Every row comes from one small tree of marks. The marks that hang from a mark follow it in brackets, in the order of their numbers. Every link used is in the known rows. Which tree was each row made from?
Known rows:
J_226(J_266 J_717 J_839): [  6  -3  -5 -10  -6  18 -12   0 -12  -3  -8 -21   2 -10   8   1  -2   9
 -28  16   6  -8  -1  11  14  28 -20]
J_75(J_266): [ 31   2   1   7   0  14  10 -10 -15 -14   6 -11 -16  -5  -1   8   5  -6
   6  30   3  -6  -6  -1   4   2   2]
J_162(J_266): [  9   2   5  -1  -4   7   8 -11 -10  -3  -3  -4  -4  -2  -7   5  -1  -5
   5  26   1 -19  -7   2   5  -1  -4]
J_839(J_266(J_162 J_191)): [ 11  -3  -8  -1   1   2  11  -7  -5  -4  -2 -12  10   1  -5   0   5  -6
  -2   8  10   3   7  -6  -3  -2   0]
J_106(J_187 J_266(J_162 J_191(J_226(J_839)))): [ -4  -4   4   4  -5 -17   3   5   9   7   7  -9  -5  -6   6  -7   5 -10
  -6  -1  -5  23  12   5  10 -11 -15]
J_839(J_266(J_75(J_808) J_162(J_419) J_191(J_226))): [ -6   3  -8   5   0  -8  -3  -7  -4   4  -3  -1  -1  18  -3  -6  -1   5
   0  -6  -2   3   2  -7  -5 -24  10]
J_75(J_266(J_191)): [ 27  -1  -9   4  -2   7  18  -8 -10  -8   5  -1 -15  -5  -7   0   7  -3
  -2  15   6  -2   0  -9   5   6   5]
J_717(J_139): [22  1  5 18 -5 10 17 -2  0 -1  4 -8  4 -7  0 11  4 -4 13 24 -2 -5 -2 11
  2  4  2]
J_266(J_75(J_808) J_162 J_191(J_226(J_419))): [-16   0 -19   7  14 -17   8   9  -2  -2   2   6  -1  10   3  -6   5  12
   7 -12  -7  10  -5   1  -8 -10   0]
J_226(J_191 J_266(J_75) J_717(J_139)): [  8  -4   7 -14   2  10  -7  27   2  -1  -1   8  12  -2   2   7 -11  10
 -20  -7  -4  -5   6  -2   5  27  -3]
J_266(J_75 J_162 J_191): [-14 -10 -12   1  10 -12  18   1   1  -8  -4   0  16   7 -13  -1  12  -2
  13  -8  -3   8  -5  -2 -14   1  -3]
J_839(J_266(J_75(J_808) J_162 J_191(J_226(J_419 J_717)))): [ -7   3 -11  -4   6  -5 -16   9  -4  -1   2  -3   2  11  17  -8  -2  14
 -15 -10   0   7   7  -6  -1  -4   2]
J_187(J_106(J_266) J_139): [ 38  -7   4   6   0   6  14 -14  -2 -12  11   2 -11 -20  -4   5   7 -22
   4   6  11  -9   2   0  -1   6   9]
J_191(J_226(J_419 J_717(J_266))): [  8   6  18   1  -2  12 -32  13  -6  12  -3  -4  -5 -12  26   3  -4  12
 -16  27   0 -11   6   9   7   7 -11]
J_191(J_226(J_266 J_717)): [ 23   3  12  -3   3   6 -13  10 -12   1  -1   0  -1 -10  11   1  -6   5
 -16  23   0 -10   0   7   9   8 -13]
J_808(J_75(J_266(J_162 J_191(J_226)))): [ 35   2   3  -3   9 -13  15   6  -7  -5   1  -4  -2   0  -4  -8   4  -3
   7  17  -4  11   2 -11  -4 -12   8]
J_162(J_266(J_75(J_808)) J_419): [-21   6  -5  -2  -6   6  -3 -19  -8  -2  -6   1 -13  16 -14   2  -5   5
   7   5  -8 -24 -14  -4   3  -9   4]
J_187(J_106(J_266(J_75(J_808) J_162(J_419) J_191)) J_139): [ -7  -6 -16  -5   1 -11  10 -14   9  -7   4  18 -10   0 -16 -11   5 -11
   8 -44   9   0  -4  -9  -8  -1  14]
J_75(J_266(J_162)): [ 20   2   3   1   5   5   9  -6 -11 -13   3  -9  -5  -3  -1   5   2 -10
  14  17   6   3 -10   5  -2  -1  -7]
J_191(J_226(J_266)): [ 27   3   9   5   8   2   3   6 -12  -1   0   1  -4  -6   3   5  -2  -2
  -7  29  -2  -7  -4   5   4  -5  -5]
J_106(J_266(J_162)): [  0   3   6   3   8   2   4  -8   0  -6   2 -10   1  -6   0   7   4 -16
  13   9   2   3  -5   4  -3  -6 -10]
J_266(J_75(J_808) J_191): [ -9  -3 -24  11   2  -3  27 -11  -4 -15  10  -1  -2  13 -14  -1  14   7
  12  -1  -6  -3  -3  -9  -3  -3  13]
J_808(J_75): [ 20   1  -4   6   4   7  14  -6 -10 -12  -4 -23   6   2  -9   9  10   2
  13  39 -10 -12   1  -3  -1   4   6]
J_162(J_266(J_75(J_808) J_191) J_419): [-25   2 -15  -6  -7  -1   4 -17  -3   3  -6  10 -13  15 -20  -7  -2   9
  -1 -10  -4 -19  -7 -12   4  -5   9]
J_717(J_226 J_266(J_75(J_808) J_162(J_419))): [-34   8  12   4  -3  -1 -17  -8   4   6   1   4   3  11   5   5  -6   3
  19  -1  -5  -3  -8   6  -9 -22   6]
J_106(J_187(J_139) J_266(J_75(J_808) J_162(J_419) J_191)): [-29   1  -5  -1  -4 -15   8  -3  20  -1   9  17  -9  10 -15  -6   2  -3
  13 -42  -8  12   2  -7   7  -4   2]
J_839(J_266(J_75(J_808) J_162 J_191(J_226))): [  4   0  -9   7   7 -12  14  -3  -4  -9  11  -1   6  18   0  -4   5   0
   6  -2  -2  11   4  -9  -8 -28  13]

Which tree is each row?
[  5   2  -8  -5  -3   2  -1  -7  -6   5 -12   1 -12  -4 -10  -7  -1  -1
  -1  -3   8   0  -7  -3   2   6  -7] | J_75(J_266(J_162(J_419) J_191))
[-42  -2  -5   1 -13  -5 -10 -10   8  14  -5  -2   5   9   4  -8  -3  11
  -2 -17   0   8   0   5  -3 -12   4] | J_717(J_226(J_839) J_266(J_75(J_808) J_162(J_419) J_191))
[-31   0 -24   2   2  -8   8  -9  -1  -2  -8   1   2  15 -17  -8   6   9
  12 -19  -3  -2 -11  -1  -6  -3   0] | J_266(J_75(J_808) J_162(J_419) J_191)
[ 27   5   3  -5   9   3  11  -4 -10 -17   0 -18  -1   3  -5   5   4  -8
  16  26  -4   2  -5  -7  -4  -2   3] | J_808(J_75(J_266(J_162)))
[ 28  -6   4  -1   5  -3  14 -10   2 -12   8   4  -1 -18  -4   0   5 -27
  13  -7  14   1  -3   5  -7   3   1] | J_187(J_106(J_266(J_162)) J_139)
[ 14   9  -8   4   3   6  16 -14 -13 -19  13  -8 -14   5  -1   1   2  -5
  19  12   5   3 -13   3   3  -9   0] | J_75(J_266(J_162) J_808)
[-12   0 -15   7   5  -1  19 -13   4 -13  14   2 -12  10 -11   1  10  -3
   5  -9  -5   2   1 -18   0 -11  16] | J_106(J_266(J_75(J_808) J_191))
[-16  -2  -2 -19  10   0 -14  30  14   7 -10  17  15  -2   7  -1  -8  10
 -22 -32   1  10   2  -1  -2  27 -11] | J_226(J_266(J_75 J_162 J_191) J_419 J_717(J_139))
[ -4  -6  10   3 -13   6 -19   9   6  20 -17 -17  19   0  13   7 -16   5
 -16  -4   0   8  10  13  -3   5   2] | J_717(J_139 J_226(J_191 J_839(J_266(J_75 J_162(J_419)))))
[  1 -12  -5  -9   3 -11   3  -7  11   0  -7  17  -2  -9 -16  -7   5 -18
   2 -38  10   1  -1  -7 -13   6   7] | J_187(J_106(J_266(J_75 J_162(J_419) J_191)) J_139)
[  3   0  12   7  -8   1   3  -3   3  11   6   7   3 -10   4   2   2  -1
   0  17   4  -3   8  -3   1  -7  10] | J_717(J_226 J_266(J_191))
[ 20  -5  -7   8   4   1  22 -18   1 -25  22   6 -14  -1  -7   5   9 -17
  15  -9   3  -5  -3  -8  -6  -5  22] | J_187(J_106(J_266(J_75(J_808))) J_139)
[ -7   0  11  -5  13  -7 -16  11  -4   6 -17   6   5   6  -2   3  -7   0
  -3   0  -6  -2 -11   7 -10  -9 -12] | J_191(J_226(J_266(J_75 J_162(J_419))))
[-37   0   0  -3 -11   0 -18   0   0  13  -8  -9   7   8   8  -2 -10  16
  -6  -9  -3   2   1  11   0  -3  -2] | J_717(J_226(J_191 J_839) J_266(J_75(J_808) J_162(J_419)))
[ 12  -6  -8  -7   7  -7   6  -9   1  -7   7   3  -5 -13  -9  -4   9 -23
   2  -7  14   1   3  -8 -10   1   2] | J_187(J_106(J_266(J_162 J_191)))
[-14   5  -3   7   5 -12  -3  10   9  -2  19  10 -25   9   6   1   5   3
  -4  -5 -17   8  11 -12   8 -14   9] | J_106(J_187 J_266(J_75(J_808) J_191(J_226(J_419))))
[-14   4  13  -9 -16   7 -21   7  15  24 -10   9  12  -8   4  -7  -8   6
  -8 -16   7  -1   4   5   4  13 -11] | J_226(J_717(J_139 J_266(J_162(J_419) J_191)))
[-19   4  12  -1  -9  -4 -17  -3   6  24 -11  10   6  -8   2  -5  -5   1
   2  -1   6  -2   2   4  -3  -5  -3] | J_717(J_226 J_266(J_162(J_419) J_191))
[ -4   0  21   4  -1   8 -15  27  11  18   0  11   8  -6  18  16 -12   9
  -9   5  -7   1  12   3  -3   7  12] | J_717(J_139 J_226(J_191 J_419) J_266(J_75))
[ 24   5  32  10 -12   9 -13  11   5  13  10   3   5 -12  22   5  -5   1
  -1  24  -2  -2   7  10   7  -6  -1] | J_191(J_226(J_717(J_139 J_266)))
[ 12   3  16  -4   5  -2   2  24   6  12  -2  14  16 -13   7   6 -18  -2
  -5  -1   4   7   3  12   2   9  -4] | J_717(J_139 J_226(J_191 J_266(J_162)))
[-10   0   5  -3  -8 -10   2   0  17  10  -2  13  -6  -7 -10  -6   0  -7
   5 -26   0   8   6  -1  12   7 -10] | J_106(J_187(J_139) J_266(J_162(J_419) J_191))
[ 22   5  12  13  -4   8 -18  19  -1  14  -4  -4  -1 -16  26   4  -6  10
  -8  21  -4  -3   2  18   8  14  -9] | J_191(J_226(J_419 J_717(J_139)))
[ -7  -2  -6   9  -4 -11  27  -4  16 -14  25  16 -13   9 -12   0   9  -4
  13 -24 -10  11   9 -15  11  -5  16] | J_106(J_187(J_139) J_266(J_75(J_808) J_191))
[  3  -5   3   1   9   4   3  -6  -5 -15  -2 -18  15  12  -1  13   5 -10
   9  13   0   3  -1  -3 -14 -10   3] | J_839(J_266(J_75 J_162))
[-11  -4  21  -2  -4   4 -29  24  13  16  -6  -9  16  -3  32   3  -7  10
 -14  -5  -5  17   4  18  -3   3 -15] | J_191(J_226(J_419 J_717(J_139 J_266(J_75 J_162)) J_839))
[-26   4  -7 -15  -2  -1 -11  10  12   7  -6  18   7   9  -4  -9 -10  13
 -11 -40  -1   2  -5  -2   3  12  -4] | J_226(J_266(J_75(J_808) J_162(J_419) J_191) J_717(J_139))
[ 31   0   3   4  -8   4  -8   0 -11   5   2  -9   0  -7  11  -5   0   3
 -19  22   5  -4  14  -5   8   1   2] | J_839(J_266(J_191(J_226(J_717))))
[ -1  -3   3 -11   7   9 -11   7  -7 -11  -3  -1   6   2   1   7   0   3
 -11   6  -4 -10  -5  -2  -1  17  -8] | J_226(J_266(J_75) J_717)
[-13  -1 -13   0  -2  -3   1  -5  -3  10 -18  -3   3  -3 -13  -7   3   4
   4  -3   5  -5  -5   5  -1  10 -13] | J_266(J_162(J_419) J_191)
[-39   0  -9 -16 -12   9 -29   3  -2   6 -11 -17   8  10   6  -7  -9  23
 -18 -18  -1  -5   1   7   7  16 -16] | J_226(J_191 J_717(J_266(J_75(J_808) J_162(J_419))) J_839)
